What can hang from each mark:
C: G
B: G
J: E
U: C
S: W Z
Q: D U
Z: S
W: E F
G: E
D: E Q
F: W
E: D G W

Each row was made from one small tree. The marks that hang from a mark follow it in brackets, in alphabetical order. Every link used is in the known rows. Write each row's tree.
Known rows:
D{E}: [ 0.27 -0.69  0.79  0.34 -0.28  3.03 -1.89 -0.42  0.75  0.15 -1.28  3.66
 -0.18 -0.40  0.91  1.72  0.10  0.48 -0.92  0.38 -0.64  2.83 -0.14  0.66
 -0.21]
B{G{E{W}}}: [ 0.41 -0.10  1.37 -0.44  0.10  1.85 -1.87 -0.06  1.73  1.53  1.00  1.25
  0.13  0.14 -0.02  1.60  0.60  1.60  1.82 -1.45 -0.44  2.92  1.77 -0.53
  0.21]
C{G{E}}: [ 2.11  0.06 -0.72  0.11 -1.65  2.26 -1.71  0.30  0.47  2.33 -0.42  1.48
 -0.92  0.21  1.04  1.28  2.39  1.99  1.15 -0.22  0.92  5.06  1.19 -1.61
 -1.64]
Q{D U{C{G{E}}}}: [-0.30 -1.93 -1.86 -0.23 -0.51 -1.59  0.21  1.06  3.85  2.91  0.34 -0.36
 -1.88 -0.71  0.91 -0.71  3.08  0.22  2.19 -0.01  0.57  3.70  0.39  2.03
 -0.86]
G{E{D}}: [ 0.44 -0.17  0.57  0.55 -1.12 -0.72 -1.69 -0.99  1.40  0.05 -0.71  1.74
  0.58 -0.66  1.68  2.10  0.96  0.71 -0.05 -1.66  0.59  1.98  1.97 -1.40
 -0.92]
U{C{G{E{D{Q}}}}}: [ 1.17  1.02 -2.00 -1.30 -1.78 -1.29  0.38  1.17  2.07 -0.26 -0.19  0.55
  0.25  0.23  1.51 -0.69  0.18  1.33  0.33  1.16 -0.73  2.13  1.55  0.78
 -1.00]
D{Q{U}}: [-1.77  1.11 -0.06  2.20 -1.70  1.68 -1.36  1.61  1.14 -1.20 -0.87  2.37
 -0.27  0.03 -1.33  0.90  0.12 -1.31 -3.04  1.56  0.25  0.42 -0.25  1.11
 -1.01]
J{E{D{Q{U}} G W{F}}}: [ 0.15 -0.36  2.26 -0.15  0.26 -1.18  1.55 -0.77 -0.71 -0.07  0.99 -4.51
  1.29  0.20 -0.06 -0.29 -0.70 -0.83 -2.51 -0.21  0.49 -4.20 -2.37 -0.74
  0.88]
D{E{W} Q{U{C{G}}}}: [-1.30  0.96 -0.15 -1.59  0.56  0.01 -0.16  2.51  0.48 -0.18 -1.15  0.97
  0.23  1.01 -0.40 -1.19 -1.69  0.72  0.42  2.72 -0.94 -0.82 -2.39  3.62
 -0.27]
Z{S}: [ 1.26  0.44 -0.85  1.53 -1.62  4.95 -1.01  0.51  0.58  0.06  0.24  4.20
 -1.20 -0.88 -1.11  1.06  1.54  1.64 -1.61  0.53  0.03  3.84  0.40 -0.89
 -2.49]
J{E{D}}: [ 0.27 -2.01  0.97  0.70 -1.23  0.62 -0.85 -1.47  1.45 -0.70  0.10  0.32
  0.14 -1.12  1.33  3.04  1.34 -0.81 -3.63 -2.27 -0.42  2.40  0.62 -1.42
  0.20]
Q{D{E{W}}}: [ 0.00 -2.23  0.47 -1.41  1.24  1.70 -1.43 -1.36  0.57  1.03 -1.89  1.45
 -0.60 -1.60  0.46  0.28  0.99  0.11  0.34 -1.05 -0.32  0.79 -0.63 -0.67
  0.99]
U{C{G{E{W}}}}: [ 2.11  0.40 -1.79 -1.06  0.19  0.79 -0.12  1.56  0.79  1.67  0.59  0.76
 -0.44  0.34  0.95  0.00  1.10  2.41  1.89  0.04 -0.06  4.12  1.64  0.09
 -1.23]
F{W{E}}: [ 0.13 -0.15 -1.60  2.67 -0.07  1.88 -0.64  0.13 -1.72  0.39  0.80  1.03
 -1.32 -1.11 -2.12  2.89  0.84 -1.67 -2.16 -2.63 -0.12  2.51 -0.49 -0.69
  0.49]
S{W{E{D{Q} G} F} Z}: [-1.19  0.11  0.10 -0.27  0.26 -1.96  0.84 -2.27 -3.83 -2.44 -0.11 -1.79
 -0.87  0.99 -0.19  1.27 -0.36 -2.05  0.17 -2.25  0.84 -0.34  3.27 -3.37
  2.73]
E{D{Q} G}: [-0.43  0.62 -0.12 -0.58 -1.93  0.71 -0.15  0.00  0.39 -0.91 -1.31 -1.06
  1.84  0.96 -1.26 -0.72 -0.23  0.55 -3.08  1.29 -0.01 -2.69  0.97 -0.24
  1.15]
W{E}: [ 1.18 -0.35 -0.29  2.28 -0.75  2.43 -0.81 -1.19 -0.04 -0.37  0.95  2.04
 -0.36 -1.45 -0.20  1.55  1.14 -0.67 -0.97 -2.25 -0.48  3.05  1.35 -0.41
 -0.06]
G{E{D{Q} W}}: [ 0.08  1.64  0.73 -0.75 -0.30 -1.45 -1.22 -0.41 -0.16 -1.08 -1.36  0.69
  1.46 -0.53  0.55  1.02 -0.92  0.83 -0.12 -0.85  0.36 -1.39  0.63 -1.52
 -0.60]
Z{S{W{E F}}}: [ 0.71 -0.02 -0.01  1.69  0.20  1.88  0.83 -2.15 -1.87 -0.44  2.10  1.94
 -1.91 -0.74 -0.02  1.63  1.34 -0.72  1.34 -0.71  0.11  3.28  0.07 -2.78
 -1.55]
D{E{G W} Q{U{C}}}: [-1.19  1.64  0.72 -1.67  0.78  0.03  0.88  2.31  0.97 -0.13 -0.03 -0.53
  1.82  1.20 -1.03 -1.52 -2.20  0.88 -0.10  2.40 -0.99 -3.04 -2.59  5.37
  1.13]
U{C{G{E{D W}}}}: [ 1.12 -0.17 -1.58 -1.86  0.02 -1.04 -0.18  1.02  0.70  1.01 -0.19 -0.19
  0.13  0.55  1.12 -0.33  0.63  2.35  1.74 -0.43  0.09  2.45  1.98 -0.33
 -0.83]
Z{S{W{E{D G} F}}}: [ 0.44 -0.28  0.45  0.30 -0.05  0.10  1.68 -2.46 -2.19  0.12  1.92 -0.98
 -0.54  0.27 -0.29  0.31  0.99  0.20  1.54 -0.82  0.46  0.12  0.10 -2.24
 -0.11]

Write each row's tree:
[ 3.15 -0.36  0.24  2.32  0.14  2.41  1.37 -1.98 -1.31  0.62  2.43 -1.61
 -0.04 -0.53  0.26 -1.07  0.72 -0.22 -0.03 -1.05  0.01  0.27  0.73 -1.22
  0.45] | W{E{G} F}
[ 1.83  0.24  0.33  1.10 -0.68 -0.38  1.92 -2.40 -1.32 -1.28  1.22 -2.67
  1.20 -0.36  0.18 -2.07 -0.99 -0.90 -1.23 -0.18 -0.40 -3.66  0.26 -1.33
  1.04] | W{E{D{Q} G} F}
[-0.18  0.77  0.08 -1.04  1.33 -0.20  0.80  1.79 -0.57 -0.32 -0.36  0.39
 -0.38  0.83  0.56 -2.36 -2.11  0.07  0.93  3.23 -0.73 -1.61 -2.59  2.07
 -0.81] | D{E{W{F}} Q{U{C{G}}}}
[ 1.04  1.29 -1.67 -2.03 -0.54 -1.44  0.36  1.39  0.77 -0.18 -0.42 -0.18
  0.65  0.56  0.81 -0.88 -0.37  1.71  1.03  0.79 -0.49  0.87  1.16  0.28
 -0.83] | U{C{G{E{D{Q} W}}}}
[ 1.28 -0.80  1.31  0.02  1.98  2.47 -1.10 -0.90 -1.69 -0.28 -0.69  1.93
 -0.26 -0.38  1.20  0.30 -1.03  0.43  0.37  0.37 -0.12  0.34 -0.73 -1.69
 -0.43] | D{E{W{F}}}
[-0.26 -1.66 -1.33 -1.03  0.73 -1.80  0.10  1.33  2.65  2.88  0.17 -1.05
 -1.61 -0.56  0.24 -1.04  2.43  0.81  3.09 -0.47  0.77  2.29  0.09  1.50
 -0.64] | Q{D U{C{G{E{W}}}}}
[-1.84  0.69 -1.79  0.91 -0.31 -2.58  2.13  1.71 -0.39 -0.07  1.36 -2.84
  0.78  0.16 -2.63  0.22 -0.93 -1.91 -1.91 -0.77 -0.40 -2.77 -1.63  3.43
  1.84] | F{W{E{D{Q{U{C}}} G}}}
[ 0.94  1.06  1.00 -0.31  1.00  1.93 -0.51 -0.68 -1.56 -1.86 -1.27  1.94
  0.37 -0.39  0.63 -0.66 -2.33 -0.29 -0.99  1.85 -0.92 -1.82 -1.80 -1.28
 -0.34] | D{E{W{F}} Q}
[-0.06  1.24  0.31  0.17  0.84 -3.72  0.85  0.55  0.68 -1.19  0.30 -0.59
  0.77 -0.32  1.41 -0.62 -1.71 -0.33  1.10  0.44  0.21 -2.29  0.20  0.13
 -1.40] | G{E{D{Q{U{C}}} W{F}}}
[-0.97 -0.18 -0.73 -0.62  0.79 -2.00  0.72  1.45 -1.22 -1.14 -0.83 -1.72
 -0.07  1.19 -0.40 -2.55 -1.45 -0.40 -0.19  2.15  0.51 -3.51  0.07 -1.43
 -0.64] | E{D{Q{U{C{G}}}} W{F}}
[-0.13  1.42  0.87 -0.92  0.43  2.24 -1.46  0.11 -0.71 -1.64 -1.92  2.68
  0.77 -0.22 -0.21  0.46 -1.87  0.27 -1.37  1.13 -0.98 -0.99 -1.62  0.59
  0.20] | D{E{W} Q}
[-0.95  0.39  1.02 -0.79  0.56 -2.93  0.76  0.54  2.67 -0.29  1.58 -1.17
  0.58  0.52  0.71 -1.08 -1.71 -0.09  2.09  0.54 -0.99 -1.60  0.90  1.07
 -0.07] | B{G{E{D{Q{U{C}}} W{F}}}}
[-1.34  1.59  0.08 -0.49 -0.04 -3.50 -0.02  1.24  1.66 -1.04 -0.25  0.04
  1.40 -0.20  0.54  0.41 -1.25  0.17  0.49 -0.11  0.04 -1.44  0.29  1.69
 -0.91] | G{E{D{Q{U{C}}} W}}
[ 0.70  1.87 -0.91  0.41  0.10 -1.00  0.97  2.07  0.38  0.26  0.62 -0.36
 -0.60  0.50  0.40 -1.54 -0.61  0.26  1.11  2.14  0.17 -0.01 -0.77  0.98
 -1.98] | D{Q{U{C{G{E{W{F}}}}}}}
[-1.88  0.59 -0.68  1.31 -0.59 -1.63  0.82  0.75 -1.58  0.41  0.46 -2.60
  0.73  0.15 -3.08  0.79 -0.45 -1.78 -2.43 -1.18  0.41 -3.46 -2.01  1.74
  1.72] | F{W{E{D{Q{U}} G}}}
[-1.06  0.32  1.13 -0.14  0.72 -1.15  0.58  0.40 -1.62 -0.42 -0.70 -3.40
  1.46  1.43 -1.51 -2.22 -1.54 -0.04 -1.02  1.46  1.24 -6.59 -0.60 -1.38
  0.73] | E{D{Q{U}} G W{F}}
[-0.28 -0.42  0.58  2.66 -0.28 -1.76  0.89 -1.55 -0.60 -1.98  0.64 -0.55
 -0.01 -1.07  0.41 -0.89 -0.99 -2.60 -1.23 -0.35 -0.13 -2.73 -0.09 -1.03
 -0.36] | W{E{D{Q{U}}} F}
[ 0.30 -0.48 -1.03  1.21 -0.29 -2.42  2.08 -0.46 -0.29 -1.36  1.15 -1.62
 -0.46 -0.10  0.90 -2.50 -0.83 -1.57  0.15  0.65 -0.60 -1.66  0.18  0.12
 -0.57] | W{E{D{Q{U{C{G}}}}} F}
[-2.01  1.07  1.49 -0.22  0.54  0.78 -1.55  1.15 -0.18 -0.84 -1.77  2.10
  0.64  0.14 -0.86  0.52 -1.80 -0.29 -0.89  1.43 -0.24 -1.91 -2.81  2.28
 -0.20] | D{E{W} Q{U}}
[-1.09 -2.82 -2.20 -0.05 -0.45 -0.21 -0.03  1.59  3.11  2.12 -0.27 -0.10
 -2.18 -0.40 -0.44 -1.21  3.04 -0.24  0.76  0.64  0.37  3.17  0.71  1.59
 -0.26] | Q{D U{C{G}}}
[-1.60 -0.53 -0.45  0.75  0.12  0.51 -1.65 -1.29 -2.60 -1.77 -0.38  2.32
 -2.20  0.06 -0.46  4.44  1.60 -1.73  0.47 -3.94  0.80  5.80  4.37 -2.61
  1.79] | S{W{E} Z}
[ 0.85 -0.06  1.38 -1.48  0.87  2.82 -0.93  0.12 -0.68  1.32 -0.73  0.25
  1.26  0.67 -0.38  0.05 -0.34  2.10  0.20  0.27 -0.05 -0.59 -0.88  0.81
  1.37] | D{E{G W}}
[-1.51 -2.27  1.54 -1.41  1.50  0.12 -0.62  0.01  1.19  2.84 -1.04 -1.34
  0.16 -0.21 -0.79 -0.91  1.12  0.55  1.33 -0.31  0.81 -1.90 -2.07  2.15
  1.74] | Q{D{E{G W}} U}
[-1.25  0.75  0.92  0.74 -0.39 -1.37  2.08 -1.35 -1.56 -0.53  1.64 -1.41
 -0.25  0.46 -0.94 -0.29  0.19 -0.96  0.99  0.66  0.53 -2.19 -1.63 -0.34
 -0.38] | Z{S{W{E{D{Q{U}} G} F}}}
[-0.59 -1.41  0.95  0.40  0.74 -1.60  1.00 -3.13 -2.43 -0.08  1.12 -2.91
 -0.18  0.77  0.73  0.87  0.95 -1.72  1.33 -1.66  0.72 -0.49  1.68 -2.94
  1.85] | S{W{E{D G} F}}
[ 0.59 -1.95  0.71 -2.24  1.14  1.87 -0.47 -1.12  0.64  2.18 -1.22 -0.72
  0.46 -0.77 -0.27 -0.88  1.11  1.12  0.91 -0.68 -0.15 -0.69 -0.87  0.11
  2.06] | Q{D{E{G W}}}
